Each row was made from one small tree. The marks that hang from a mark follow it in brackets, in alphabetical order. Every link used is in the known rows. Write each row's tree.
Known rows
V(Y(D(Z))): [ -8.2  22.4  -7.3  23.0  -1.4  -8.3  -3.1   6.2 -13.6   6.1 -21.5  -2.8
 -24.6 -15.1 -22.8 -20.5  -5.3 -17.9 -12.1  49.3 -25.0]
P(U V(Y(D(Z)))): [ -8.6  19.9  -9.6  19.5  16.3  10.9  -2.9  10.0 -28.5  16.8 -19.6  -3.8
   1.2  -9.7 -35.1 -23.0 -20.5 -23.2 -17.9  34.9 -15.5]
Z(D(P)): [ -1.5  28.9  10.1  16.7  11.5  -5.0 -11.9  17.7 -27.4  12.2 -35.4  11.5
 -17.4  -1.1  -8.8  -8.6 -17.1 -14.3 -14.5  31.9 -15.2]
U(P(E(Z) V)): [  4.8  33.2   3.6  -4.4  25.6  24.1  -5.5   2.7 -12.2   1.5 -24.3   8.4
 -11.5   3.4 -23.9  -8.6 -20.4 -29.3 -22.8  43.0 -29.6]
D(Y(V)): [ 19.9  21.3   0.1  14.2  12.9  -0.2   1.1   6.6 -29.4   7.3 -30.3  -7.2
 -32.8 -18.4 -14.4 -22.6   0.0 -10.7  14.5  44.5  -7.8]
U(P(E V(Y(D)))): [ -6.1  25.2  -9.3  11.6  28.7  13.3 -14.6  17.7 -33.6   3.9 -13.9   7.7
 -11.8 -10.1 -34.3  -7.2 -22.5 -20.5 -30.1  54.4 -46.3]
E(P Z(D)): [  1.0  31.3  16.6   1.3   8.2  -4.0 -24.7  15.5  -5.6  11.9 -35.4   6.3
 -28.6  -2.6   8.1  -7.5 -10.8 -22.5 -17.2  23.3  -7.3]
V(Y(D(P(E)))): [-15.9  22.6 -11.3  18.1  13.6  -6.1 -10.9  10.9 -38.7  17.5 -12.3  12.3
 -16.9  -9.9 -17.4  -9.9 -10.8 -15.5 -29.2  47.4 -45.5]
E(P(V) Z): [  3.8  22.9  15.8  -2.4  19.1   7.1 -10.1   1.6  -3.0  10.6 -14.3   1.5
 -12.0   0.9  -0.8  -9.9 -18.3 -37.3 -16.8  21.3  -8.2]
V(Y(D(P Z(E)))): [-12.8  28.9 -10.7  19.7  -5.5  -6.7  -6.9  17.3 -29.1  29.3 -16.1  -4.5
 -13.2  -7.6 -12.5 -31.3 -10.2 -20.7 -24.7  46.9 -19.7]
U(P(V)): [  8.2  25.8  14.4  11.4  24.2  13.6  -2.9   7.3 -16.6  -5.0 -23.2   4.7
 -10.2  -6.2 -28.0  -7.6 -26.1 -25.7 -14.3  42.3 -20.3]
U(P(E(Z))): [  2.8  35.3   4.5   0.2  14.3  11.9  -7.0  -1.6 -10.6  -3.0 -29.5  10.0
 -24.5  -6.2 -19.2  -8.2  -9.1 -22.7 -21.9  49.7 -32.9]
E(P Z(D(Y))): [  3.5  22.9  16.2   3.0  11.5  -7.4 -21.6  21.8 -12.5  23.4 -41.8  -0.5
 -30.0  -3.4   4.1 -21.3   2.0 -18.9 -10.9  30.0  -0.1]
P(E U): [  3.5  13.4  -8.0  11.7  11.4  15.2  -6.2   3.9 -38.2   1.9 -28.8  15.6
 -14.1  -7.0 -24.5  -9.6 -13.2 -18.7 -20.5  31.1 -26.8]
Z(D): [  6.2  24.7   5.6  15.7   4.4  -0.2 -14.6  21.1 -19.0  -5.4 -36.2   7.5
 -29.0  -5.6 -11.8  -6.4 -13.7 -12.3  -6.7  29.2 -16.6]
E(P(U) Z(D)): [ -1.4  30.0  14.8   2.0  13.6   3.7 -26.3  14.1 -17.5  18.5 -40.5   8.0
 -18.4  -7.9   0.8  -8.2 -14.2 -22.4 -22.5  16.2  -0.4]
D(P(U) Y(V)): [  8.9  24.2   2.5  18.0  23.8   1.4   0.7   1.7 -50.7  32.6 -34.0  -1.0
  -9.3 -16.8 -17.4 -26.8  -6.8 -11.3   3.0  38.6   2.6]
D(P(V) Z): [ -1.9  20.5   7.0  15.3  13.6   5.2  10.6   0.0 -15.6  24.0 -21.8   0.5
   4.8  11.6 -19.7 -22.4 -21.9 -29.3 -12.5  39.0 -10.3]
V(Y): [  5.8  17.7   2.3  26.8  -5.2  -8.1 -12.1   8.0 -19.6  -6.9 -13.5   3.5
 -32.3 -14.6 -14.3  -8.5  -8.0 -12.5 -13.8  21.0 -22.2]
E(P): [  4.2  16.1  16.8  11.9   7.3  -5.7 -12.0   3.7 -15.8   5.0 -20.7   8.5
 -22.6 -11.1  -1.7  -6.3 -12.4 -26.4 -16.0  32.6 -13.6]
Z(D E(P(U V))): [  7.3  19.3   2.0   6.0  18.1  20.0 -30.0  38.3 -42.0  27.5 -28.9   4.7
  -3.2   2.3  -6.7 -17.0 -30.2 -24.6 -27.3   9.2   4.6]
V(Y(D(P))): [-14.4  27.0   1.5  21.7  11.4 -13.0  -9.7   8.4 -28.9  11.9 -12.7   5.7
 -17.8 -16.7 -14.1 -10.8 -13.2 -17.5 -20.4  40.9 -32.0]
V(Y(D(Z(E(P))))): [ -7.6  21.6  -5.9  14.4  -7.9  -8.4 -19.3  20.3 -22.5  26.7 -15.8  -6.9
 -22.2 -10.6  -4.8 -26.6  -7.3 -25.2 -27.6  43.8 -13.8]
E(P(U) Z): [ -1.7  24.2  15.8   3.2  12.0   3.4 -14.2  -4.7 -12.9  12.0 -27.0   6.0
 -15.0 -13.3  -2.0 -11.3 -11.0 -30.9 -21.3  17.9  -1.6]

Write each row's tree
[  5.3  13.3  -0.5  16.1   7.3  10.6 -27.4  24.8 -42.0  26.9  -5.6  -1.3
  -5.7  -6.6  -8.4 -20.1 -22.7 -25.8 -34.8   1.4   0.7]	Z(E(P(U V(Y))))
[ -1.9   9.0  -5.4  11.1  17.8   9.2  10.8  10.2 -31.8  40.9 -28.3   1.8
   5.6  19.7 -28.3 -38.1  -8.6 -23.4 -14.0  54.4 -17.3]	D(P(E V) Y Z)
[ -2.8  26.5 -10.1   6.6  -3.4   4.9   0.6  15.6 -17.2   8.3 -27.8  -3.1
 -20.7  -8.3 -15.8 -28.3 -11.5 -27.7 -10.2  54.9 -18.6]	Y(D(Z(E)))
[ -1.7  22.9  -4.3   8.1  24.6  14.3 -12.2  26.1 -38.3  22.3 -26.9  15.2
  -4.1  17.1 -16.2 -10.0 -26.7 -18.5 -24.0  33.5 -27.9]	Z(D(P(E V)))
[  1.4  28.1  13.2  -1.9  25.9  15.2 -25.2  19.5 -19.8  22.2 -33.6   4.2
  -4.5   0.9  -5.0 -10.3 -25.4 -28.7 -21.4  10.0   2.0]	E(P(U V) Z(D))
[ 15.8  21.2  -2.2  17.8   4.3  -2.3   9.3   2.1 -22.7  18.7 -36.7 -12.8
 -26.6 -10.1 -19.6 -34.2   4.0 -12.0  16.0  54.9  -1.0]	D(Y(V) Z)
[  6.9  25.9   9.5  22.0  16.1   5.7 -13.3  11.4 -21.8  -0.4 -13.1   0.6
 -16.3 -10.1 -29.1  -8.1 -21.9 -18.0 -21.4  29.9 -20.0]	U(P(V(Y)))
[  0.9  24.8  -5.8   1.8  10.5  17.4  -5.2  -3.2 -21.9   1.3 -28.9  12.1
 -17.1  -5.0 -16.7 -11.1  -9.6 -25.0 -19.7  25.5 -23.4]	P(E(Z) U)
[ -5.4  26.1   8.4  18.4  17.0   2.3 -14.4  17.2 -38.6  19.6 -40.9  13.2
  -6.6  -4.1 -14.5 -10.9 -20.5 -12.5 -20.5  22.6  -7.1]	Z(D(P(U)))
[ -4.3  18.3  -5.7  10.9  16.1  13.8   8.3   3.5 -26.7  30.0 -20.1   8.8
   5.7  18.1 -24.1 -22.3 -20.1 -28.1 -20.7  46.4 -24.6]	D(P(E V) Z)
[ -2.5  27.6  -1.7  -1.5  22.9  16.9   0.2   0.9 -20.5  17.3 -15.3   9.6
  -3.0  12.5 -11.5 -13.4 -20.4 -32.6 -20.6  30.8 -27.2]	D(P(E(Z) V))
[ -1.0  21.9   9.4   8.9  17.6   8.4 -21.5   5.3 -20.1  21.7 -11.0  -0.6
  -6.2  -6.4  -7.2 -14.9 -18.2 -29.3 -28.7   1.4  -2.4]	E(P(U V(Y)) Z)
[-17.3  24.4  -9.3   8.3  13.0   2.3   7.3   1.9 -26.1  25.0 -28.7  11.2
  -5.0   1.6 -22.2 -20.2 -10.8 -24.0 -19.5  69.8 -36.9]	Y(D(P(E) Z))
[ -4.4  20.5   1.6  25.6   5.5  -2.6   0.5   4.7 -19.7  29.2 -11.4  -2.7
  -1.7   6.5 -21.2 -25.1 -18.9 -20.7 -19.8  27.9 -12.3]	D(P(V(Y)) Z)
[ -0.3  27.1   0.2  14.5  -7.5   0.3   2.9   8.2 -22.6  25.4 -25.4   0.0
 -10.1   4.6  -9.1 -29.4 -11.7 -24.4 -16.3  41.9  -5.9]	D(P Z(E))
[ -4.6  39.6  11.3   6.7   9.6  -2.7 -12.6  10.6 -12.6  13.6 -35.7   7.0
 -20.7   0.3  -0.7 -10.2 -14.5 -19.1 -12.7  26.7 -11.6]	E(Z(D(P)))
[  7.4  23.9   6.2   7.7   0.1   1.1 -31.1  35.0 -27.7  16.3 -30.9   4.8
 -27.0  -2.4   5.3 -13.7 -14.9 -18.9 -22.5  23.6  -5.5]	Z(D E(P))
[ -2.7  24.6 -15.3  17.2 -12.1  -2.0  -9.8  19.5 -21.2  12.7 -18.0  -7.6
 -25.1 -11.2 -15.8 -30.0  -6.7 -19.9 -17.1  43.8 -20.3]	V(Y(D(Z(E))))
[  6.2  11.6  -8.8   8.5  23.0  26.9  -3.5   8.9 -39.0   4.8 -20.6  12.6
  -0.7   2.0 -28.8 -11.0 -23.8 -24.6 -20.5  24.6 -23.7]	P(E U V)
[ 18.9  27.7  -2.0  14.4  13.7   0.0 -11.7  25.7 -35.0  13.1 -43.3  -4.5
 -34.9 -14.4 -12.0 -21.4  -3.3  -4.2  12.8  40.7  -4.6]	Z(D(Y(V)))
[  7.8  14.4   3.7   3.6  15.7  18.9 -18.0  18.8 -37.7  21.5 -15.8   1.9
  -0.5  -1.3  -8.9 -18.8 -25.3 -33.8 -27.2  12.7   2.2]	Z(E(P(U V)))
[  2.3  39.6   2.0   0.4  14.6  12.4 -19.7  16.7 -15.9   1.6 -42.9  12.4
 -27.4  -0.9 -17.2  -4.7 -13.0 -14.3 -23.9  46.4 -29.7]	U(P(E(Z(D))))
[  5.1   8.8   3.4  12.2  -2.7   2.8  -8.4  16.6 -35.1  40.4 -36.8  -6.3
  -8.6  -2.3 -11.5 -42.9   1.1 -23.4 -18.1  36.3  14.9]	D(Y Z(E(P(U))))
[  6.6  23.2  -5.1  -3.5  17.0  21.1  -1.2   3.8 -12.9  -0.5 -15.8   7.8
 -14.8   8.1 -15.4 -11.9 -18.6 -30.9 -14.9  28.3 -29.3]	P(E(Z) V)
[ -2.1  15.8   9.1  20.7   2.7  -9.7  11.0   2.4 -21.9  32.0 -36.1  -2.2
  -9.5   2.2 -18.0 -36.8   2.3 -19.0  -4.2  52.3  -5.1]	D(P Y Z)
[ -5.0  15.5  -9.9  20.5  20.3  13.0 -11.6  10.5 -50.5  28.1  -9.4  11.7
   5.0   3.0 -26.6 -14.0 -24.5 -18.2 -35.2  15.5 -24.1]	D(P(E U V(Y)))
[ -5.3  29.3   9.6   9.2  18.2   1.0 -11.7  16.3 -32.5  32.8 -49.5   3.6
  -9.4  -2.5 -10.3 -26.5  -5.5 -13.3 -11.9  25.2   2.0]	E(Z(D(P(U) Y)))
[  3.5  12.5  13.8   8.6  25.3  12.5 -12.9   7.3 -29.8  16.0 -18.6   6.8
   1.9  -5.6 -15.1 -10.5 -26.4 -31.0 -21.8  18.2  -3.3]	E(P(U V))
[ 16.4  36.8  -1.3   5.2  13.3   1.8 -12.0  18.5 -20.6  13.8 -43.8  -9.4
 -38.0 -12.6  -5.1 -21.4   0.3  -9.3  14.4  35.6  -0.9]	E(Z(D(Y(V))))
[ -7.0  26.6 -16.6   0.6  19.4  13.9 -10.9  12.0 -19.9   4.1  -7.4   4.4
 -16.2  -4.0 -19.3 -11.8 -15.8 -27.7 -20.7  34.3 -42.0]	P(E(Z) V(Y(D)))
[  7.3  29.3   0.7  17.5  25.3   0.8 -11.0  19.4 -54.5  37.5 -48.1   0.2
 -13.2 -13.9 -13.8 -25.2 -10.5  -3.3   0.0  35.5   5.4]	Z(D(P(U) Y(V)))
[  5.9  13.9   3.8   9.5   6.6   4.5 -28.6  39.7 -45.7  34.7 -43.3   1.5
 -16.9  -5.9  -3.4 -31.0  -6.2 -14.4 -21.1  22.4  10.4]	Z(D(Y) E(P(U)))
